Each row was made from one small tree. The marks that hang from a mark follow it in brackets, in alphabetical order. Every link used is in the known rows. Write each row's tree.
Known rows:
tibe[zuloz[gipad nemer reviter vufo]]: | -90 |  14 |  -7 |   1 | -13 | -23 | -30 |   1 | -24 |   2 | -40 | -15 | -15 | -13 |   1 |   3 |   7 |  14 |  29 | -10 | -24 |
gipad[zuloz[reviter tagozav vufo]]: | -49 |   6 | -22 | -19 |  -2 | -23 | -17 |   6 | -32 |  -2 |  -8 |   0 |   4 | -24 |   1 |  -7 |   0 |  22 |   6 | -14 | -26 |
zuloz[gipad nemer tagozav]: | -12 | -19 |  -5 |  -9 | -18 | -27 | -16 |  11 | -14 |  -2 | -12 |  -7 |  -6 | -15 |   6 | -10 |   7 |  -7 |  12 |  -3 |   5 |
vufo[zosat zuloz]: |  -8 | -11 | -13 |   1 | -11 | -24 |  -6 | -19 |   3 |  -4 |   3 |  -2 |  13 | -17 |  13 |  20 |  -9 | -23 |  15 |  -5 |  -9 |
vufo[zosat zuloz[reviter]]: | -28 |  -2 | -17 |  -4 |  -3 | -27 |  -4 | -17 |  -9 |  -8 | -12 |  -2 |  14 | -19 |  18 |  22 | -10 | -17 |  20 | -12 | -17 |
vufo[zosat zuloz[gipad reviter]]: | -29 | -11 | -15 |   2 | -11 | -29 | -17 | -13 |  -5 |  -4 | -16 |  -1 |  14 | -10 |  16 |  20 | -11 | -21 |  29 |  -8 | -16 |
reviter[zuloz[gipad]]: |  -9 |  -7 |   8 |   7 | -14 | -24 | -23 |  -1 |   5 |  -9 |  -3 | -13 |   3 | -22 |  20 |  19 | -17 |  -6 |  14 |  -7 |  -6 |
zuloz[nemer tagozav]: | -13 |  -8 |  -8 | -13 |  -8 | -24 |  -7 |   5 | -19 |  -7 |  -8 |  -8 |  -3 | -23 |  10 |  -7 |  10 |  -1 |   3 |  -7 |   6 |
zuloz[vufo[zosat]]: | -36 |   0 |  -2 |  -2 | -21 | -22 | -15 | -10 |  -6 |   4 |  -2 |  10 | -22 | -14 | -24 |  13 |  -9 |   1 |  51 |  -7 |  -7 |
reviter[zuloz[gipad nemer]]: | -22 |  -6 |   9 |   5 |  -8 | -29 | -24 |   8 |  -6 |  -6 | -14 | -14 |  -1 | -23 |  22 |  11 |  -7 |   4 |  26 | -10 |  -2 |
reviter[zuloz[gipad nemer vufo]]: | -56 |  -2 |  10 |   6 | -11 | -28 | -28 |   4 |   0 |   2 | -18 |  -5 |  -7 | -18 |   2 |  11 |  -7 |  21 |  42 | -17 |  -9 |
vufo[zosat zuloz[gipad]]: |  -8 | -20 | -10 |   7 | -19 | -28 | -16 | -16 |   6 |   0 |  -2 |  -2 |  11 | -10 |  13 |  17 | -13 | -29 |  25 |  -3 |  -9 |
tibe[zuloz[nemer reviter tagozav vufo]]: | -87 |   5 | -16 | -10 |   1 | -23 | -13 |  -5 | -26 |  -4 | -31 | -14 | -15 | -18 |   6 |  -1 |  15 |   6 |  -9 | -14 | -18 |
gipad[zuloz[vufo[zosat]]]: | -35 |   1 | -10 |  -3 | -12 | -24 | -24 |   0 | -24 |   6 |   4 |  11 | -12 | -18 | -14 |   4 | -10 |  13 |  49 |  -4 | -22 |
reviter[zuloz[nemer tagozav vufo]]: | -53 |  -9 |  -2 |  -7 |  -1 | -28 | -12 |  -1 |  -3 |  -4 |  -8 |  -6 |  -8 | -23 |   4 |   6 |  -1 |  13 |   6 | -19 |  -4 |
vufo[zosat zuloz[tagozav]]: |  -7 | -28 | -20 |  -5 |  -7 | -28 |   0 | -22 |   4 |  -6 |   7 |   0 |   8 | -16 |  18 |  14 |  -4 | -35 | -12 |  -4 |  -4 |
nemer[zuloz[tagozav vufo[zosat]]]: | -61 | -20 |  -7 |  -1 |   0 | -28 | -19 |  -2 |  -7 |  -3 |  -4 |   8 | -13 | -14 |  -9 |   1 |   1 |  -2 |  23 | -10 | -10 |
reviter[zuloz[gipad tagozav vufo]]: | -39 | -20 |   2 |   1 | -15 | -26 | -23 |  -5 |  12 |  -3 |  -3 |  -3 |  -2 | -16 |  -1 |  11 | -14 |  -2 |   1 | -15 |  -7 |
vufo[zuloz]: |  -6 |   1 | -10 |  -4 |  -8 | -20 |  -7 | -16 |   3 |  -5 |   2 | -14 |  26 | -26 |  21 |  17 |  -4 |  -3 |  -5 | -10 | -10 |
tibe[zuloz[gipad vufo]]: | -53 |   3 |   0 |   6 | -24 | -17 | -31 | -11 |  -1 |   3 | -13 | -14 | -15 | -13 |  -5 |   9 |  -2 |  -5 |  10 |  -4 | -18 |
zuloz[gipad nemer reviter vufo[zosat]]: | -71 |   1 |  -5 |  -1 | -18 | -32 | -25 |   6 | -23 |   6 | -32 |  11 | -22 |  -6 | -19 |   4 |  -3 |  11 |  82 | -11 | -12 |
tagozav[zuloz[reviter]]: | -30 |  10 |  -8 | -10 | -11 | -18 | -21 |   2 | -36 | -16 |  -7 | -11 | -13 | -30 |   5 |  -5 |   9 |   7 |  26 | -14 | -18 |
reviter[zuloz[gipad nemer tagozav vufo]]: | -52 | -18 |   3 |   0 | -10 | -31 | -23 |   4 |   2 |   0 | -14 |  -3 |  -8 | -16 |   3 |   3 |  -4 |   7 |  17 | -17 |  -4 |
tibe[zosat zuloz]: | -39 |  14 |  -7 |  14 | -15 |  -8 |  -7 | -22 | -22 | -10 | -11 | -30 | -26 | -22 |  10 |   9 |   7 | -24 | -11 |   4 | -15 |

Write each row's tree:
| -32 |   0 |  -5 |  -4 | -18 | -21 | -33 |   8 | -31 | -12 | -11 | -10 | -11 | -22 |   3 |  -9 |   5 |   1 |  38 | -13 | -18 | -> tagozav[zuloz[gipad reviter]]
| -82 |   3 |  -8 |  -5 | -11 | -27 | -26 |   4 | -42 |  -3 | -20 |   8 | -37 | -18 | -20 |  -8 |  12 |  12 |  73 | -20 | -20 | -> tagozav[zuloz[nemer reviter vufo[zosat]]]
| -53 | -11 | -11 |  13 | -16 | -16 | -15 | -11 | -27 |  -6 | -23 | -30 | -32 | -10 |  11 |  -7 |  17 | -31 | -14 |   7 |  -8 | -> tibe[zosat zuloz[gipad nemer tagozav]]
| -49 |  14 |  -8 | -11 |  -6 | -22 | -26 |  12 | -33 |   7 |  -5 |  -2 |   1 | -25 |  -1 |  -9 |   6 |  40 |  39 | -10 | -21 | -> gipad[zuloz[nemer vufo]]
| -53 |  -6 | -24 | -13 |  -3 | -28 | -17 |   1 | -35 |   0 |  -7 |  12 |  -9 | -18 |  -7 |  -2 |  -5 |   9 |  25 |  -9 | -26 | -> gipad[zuloz[reviter tagozav vufo[zosat]]]
| -60 |  -5 |   2 |  -2 | -25 | -24 | -38 |  10 | -25 |   3 | -11 |  -2 | -25 | -16 | -20 | -18 |  14 |  16 |  59 | -16 | -14 | -> tagozav[zuloz[gipad nemer vufo]]
| -21 | -14 |  -2 |  -6 |   4 | -28 |  -8 |   3 | -10 | -12 |  -6 | -13 |   0 | -28 |  25 |   7 |  -2 |  -2 | -10 | -14 |   3 | -> reviter[zuloz[nemer tagozav]]
| -74 | -10 |  -2 |  11 | -20 | -27 | -32 |  -7 | -13 |   8 | -23 |  -3 | -32 |  -5 |  -9 |   7 |   3 | -15 |  45 |  -1 | -16 | -> tibe[zuloz[gipad nemer vufo[zosat]]]
| -63 |  15 |  -7 | -10 | -14 | -18 | -27 |   1 | -29 |  -7 | -11 |  -3 | -18 | -25 | -17 |  -5 |   8 |  20 |  39 | -22 | -24 | -> tagozav[zuloz[reviter vufo]]
| -32 | -18 | -10 |  -8 | -18 | -25 |  -8 | -11 |  -3 |   2 |   0 |  13 | -22 | -12 | -24 |   5 |  -6 | -13 |  23 |  -7 |  -3 | -> zuloz[tagozav vufo[zosat]]
| -30 | -15 |  -5 |  -7 | -27 | -22 | -21 |  -2 |   2 |   3 |  -5 |   2 |  -7 | -10 | -16 |  -3 |  -6 |  -1 |  16 |  -7 |  -4 | -> zuloz[gipad tagozav vufo]
| -33 |  20 | -16 | -15 |   5 | -25 | -17 |  19 | -52 |  -5 | -18 |  -9 |  12 | -30 |  26 |  -7 |   8 |  30 |  30 |  -9 | -21 | -> gipad[zuloz[nemer reviter]]
| -54 |  12 | -18 |  -8 |  -5 | -26 | -22 |   2 | -37 |   2 | -11 |  10 |  -9 | -20 |  -9 |   5 |  -9 |  19 |  53 | -10 | -29 | -> gipad[zuloz[reviter vufo[zosat]]]
| -41 | -13 | -10 |  13 | -18 | -12 | -13 | -19 | -15 |  -9 | -12 | -28 | -30 | -11 |   8 |  -1 |   8 | -42 | -27 |   7 | -10 | -> tibe[zosat zuloz[gipad tagozav]]
| -77 |  26 | -13 |   9 |   1 | -13 |  -8 | -11 | -45 | -11 | -36 | -31 | -28 | -21 |  15 |   4 |  18 |  -8 |   7 |  -3 | -19 | -> tibe[zosat zuloz[nemer reviter]]
| -44 | -23 |  -2 |   1 |  -7 | -29 | -11 | -14 |   6 |  -5 |   2 |  10 | -19 | -17 |  -7 |  19 | -16 | -16 |  13 | -13 |  -6 | -> reviter[zuloz[tagozav vufo[zosat]]]
| -40 | -16 | -19 | -10 |  -2 | -31 | -12 |  -1 | -11 |  -5 | -23 | -12 |  27 | -14 |  30 |   0 |   7 |  -5 |   0 | -15 |  -9 | -> vufo[zuloz[gipad nemer reviter tagozav]]
| -51 |  -6 | -10 | -11 | -19 | -25 | -18 |  -1 |  -8 |  -1 | -20 |   2 |  -3 | -11 | -14 |  -1 |  -5 |   7 |  22 | -14 | -12 | -> zuloz[gipad reviter tagozav vufo]
| -74 |  16 |  -8 |  14 |  -9 | -16 | -19 |  -6 | -38 |  -8 | -40 | -31 | -27 | -13 |  14 |   1 |  14 | -12 |  17 |   1 | -19 | -> tibe[zosat zuloz[gipad nemer reviter]]
| -14 |  -6 | -17 | -17 |   1 | -26 | -14 |  15 | -38 |  -3 |   0 |  -9 |   6 | -28 |  19 | -16 |  10 |  11 |  -2 |  -4 |  -8 | -> gipad[zuloz[nemer tagozav]]
| -26 |  -8 |   0 |  -2 | -21 | -24 | -34 |  13 | -31 |  -5 |  -7 |  -9 | -16 | -21 |   2 | -18 |  16 |   3 |  44 |  -9 |  -7 | -> tagozav[zuloz[gipad nemer]]
| -79 |  -7 |  -9 |  -4 |  -1 | -28 | -31 |   9 | -13 |  -5 | -26 |  -1 |   5 | -14 |   3 |  -4 |   4 |  19 |  19 | -17 | -19 | -> nemer[zuloz[gipad reviter tagozav vufo]]
| -40 |  -2 |  10 |   6 | -17 | -23 | -28 |  -3 |  11 |   0 |  -6 |  -4 |  -3 | -18 |  -1 |  19 | -16 |  10 |  33 | -15 | -11 | -> reviter[zuloz[gipad vufo]]
| -43 |   0 | -17 |  -5 |   2 | -32 |  -7 |  -9 | -21 |  -5 | -21 |  -2 |  13 | -17 |  21 |  15 |   2 |  -8 |  34 | -13 | -14 | -> vufo[zosat zuloz[nemer reviter]]
| -84 |  20 |  -4 |  -5 |   4 | -22 | -23 |   6 | -19 |  -6 | -22 |  -4 |   3 | -25 |   2 |   5 |   4 |  36 |  35 | -20 | -23 | -> nemer[zuloz[reviter vufo]]
| -67 |  -7 | -16 | -13 |  -8 | -32 |  -8 |   0 | -26 |   0 | -25 |  13 | -25 | -12 | -16 |   0 |   3 |   3 |  42 | -13 |  -8 | -> zuloz[nemer reviter tagozav vufo[zosat]]
| -43 |   3 | -13 |  -4 |  -6 | -28 | -18 |   1 | -14 |  -3 | -27 | -13 |  28 | -17 |  29 |   7 |   3 |   4 |  25 | -14 | -14 | -> vufo[zuloz[gipad nemer reviter]]
| -49 | -17 | -10 |  -9 | -14 | -29 | -10 |  -2 | -14 |   3 |  -9 |  11 | -28 | -12 | -21 |  -1 |   2 |  -2 |  36 |  -9 |   2 | -> zuloz[nemer tagozav vufo[zosat]]
| -39 |  -6 | -23 | -16 |   6 | -28 |  -1 |  -6 | -18 |  -9 | -19 | -13 |  24 | -22 |  32 |   4 |   9 |   0 | -12 | -17 |  -9 | -> vufo[zuloz[nemer reviter tagozav]]
